Each row comes from the steps of one walk. Every step used is in the known rows, and no mark comes twice. Write the walk behind each row, first mark first.
In the rows, 128 means zero.
Known rows
B W R S C Z: [126 112  89 152 131 166 108 130  99 146 117  94 166 206 170 166 136 185
 111 143 127]
W R Z B: [119 157 138 121 141 105 134 116 118 127 104 158 110 104 152  94 175  71
 136 177 102]
W R S: [134 132 128  90 129 160 140 108 187 160 139 159 142 146  92  97 127 149
 128 141 133]
B W: [113 125 212 137 122 156 143 147 135 100 147 144 142 127 150 190 102 179
 233 103 132]
R S C Z B W: [118 105  93 148 131 141  99 137  85 132 138  83 184 185 136 160 127 160
  99 127  83]
W C Z B: [ 91 161 100 170 135 103 146 148  59 113 122  75 140 135 125 134 141 100
  75 147 156]
W C: [ 96 141 159 164 127 133 174 132 134 129 131 112 158 129 144 142 108 136
 145 122 164]
R Z B W C: [ 76 119 184 188 127 112 142 140  68 100  97  95 161 129 191 104 103  90
 114 152 103]
B S R Z: [113  98 120 152 141 165 123 134 187 143 134 140 121 144 157 187 107 141
 121 140 103]
B S: [137 117 166 123 126 170 147 118 196 143 157 135 129  99 125 164 110 178
 179  99 146]
C Z B S R: [132 126  51 145 151 129 103 152 128 140 150 117  90 133  93 185 129 137
  76 130 127]
Z B: [127 150 154 112 133 109 146 128 139 120 154 151 131  94  95 133 145 117
 178 118 115]
W R Z B L: [105 160 124  89 124 119 148 105 148 129 134 194 114  93  73 113 196  92
 165 185  81]
Z B S P W R: [197 125 122 107 125  96 117 121 138 125 110 108  70  69 152  53 121  99
  92 101 173]
W R S C Z B L: [125 140  16  95 127 133 125 100 135 169 154 144 158 164  35 133 197 143
  85 168  90]
P W C Z B S R: [126 112  37 205 137  65  94 168  72 129 139  59  82 156 140 123  91 120
   4 129 166]
S C: [127 129 137 151 130 139 157 120 155 142 150 128 169 137 169 200 148 163
 210 107 125]
P Z B S R: [152 101  75 133 134  76  92 130 148 152 144 164  78 124  69 118  92 125
  93  85 133]
C Z B W R S P: [141 130 108  91 131 163 108 137  86 110  86  94 132 150 113  97 123 106
  57 141 134]
R S P Z: [145 107 145  73 101 158 128 115 161 124 108 137 160 153  91 104  77 119
 101  72 153]
R S: [117 118 154  92 120 173 145 119 193 143 163 147 173 149  84 134 106 161
 149 116 113]

Which walk is each row?
[148 115  89 160 146 118 124  89 146 172 101 115 129 107 191  98 174 105
 102 159  97]	W R Z B S C
[136 106 109 138 141 157 134 137 204 152 161 149 108 133 109 189  96 172
 145 108 136]	B S R
[147 101 101 133 135 117 114 108 131 164 128 130 160 157 129  85 131 147
 115 136  89]	Z B W R S C
[ 97 124 200 142 128 126 123 139  96  92 119 136 140 117 169 141 126 111
 180 143  75]	R Z B W
[154 129 132 106 138 151 135 101 152 135  71 115 109  72 170  75 149  66
  77 149 126]	W R Z B S P
[108 145 151 140 131 125 112 163  60  83 135 109 123 132 133 182 132 143
 167 126 122]	C Z B W
[130 102 144 134 104 137 152 135 137 119 114  66 171 158 150  66  61 112
  48  98 172]	R S P W C
[105 133 193 145 129 151 130 133 112 103  99 146 121 133 208 148 133 134
 190 157 120]	B W R Z
[151 121 128 104 116 113 115 126 157 140 149 140 116 155 122  68 113 150
 119 126 146]	P W R S
[109 153  65 124 125 125 143 123 109 130 169 133 158 131  70 217 197 147
 168 138  96]	S C Z B L
[145 133 165 101 107 132 143 129 128 104 100 143 127 118 131 147 102 110
 164  68 179]	S P Z
[131 103 114 162 139 134 127 100 150 157 126 104 160 108 187 137 154 119
 124 133  75]	R Z B S C
[138 131 127 126 140 126 123 102 150 151 108 138  99  89 148  78 157  97
 105 163 108]	W R Z B S
[ 78 165  89 136 120 117 160 136  87 116 152 117 144 126  48 156 161 119
 104 153 136]	W C Z B L
[138 148 128  82 110  99 137 122 118  97 111 153  94  86 123  84 172  61
 129 156 116]	S P W R Z B L
[138 118 142  99 132 127 114 121 136 140 131 154 133 137  86  62 113 137
 116 139 103]	Z B W R S
[113 137  94 173 136 120 133 133  90 135 124  63 130 119 125 121 121 123
  46 135 162]	W C Z B S
[151 106 159  88 104 153 133 135 164 111 136 105 153 145 133 103  83 129
 114  88 145]	R S P W
[145 111  86 131 148 119 120 133 183 155 160 149  99 109  83 147 109 137
 113 114 111]	Z B S R
[153 146 150 130 120  88 128 139 126 116 142 147  84 119 164 114 134 142
 181 121 174]	P W R
[124 133 104 112 134 136  97 139  83 123 120 118 125 164  96 101 132 139
  81 155 116]	C Z B W R S
[110 152 158 131 135 143 144 119 140 123 105 155 120 124 180 137 161 109
 166 169 126]	W R Z
[148 135 150 127 123  57  97 133  72 113 108 174  82 117 118  80 116 120
 162 105 151]	P Z B W R
[131 122 174 129 114  74 103 141  78  97 130 159 111 122 109 117  95 131
 178  80 131]	P Z B W
[129 138 185 131 128 139 138 138 129 114 123 158 111 124 156 152 122 167
 214 127 152]	B W R
[113 166 116 126 135 120 128 147  85 105 144 118 124 123 107 174 160 117
 141 136 129]	C Z B
[163 108 158 105 106 154 131 115 162 124 105 124 116 102 134 134  82 136
 132  53 185]	B S P Z
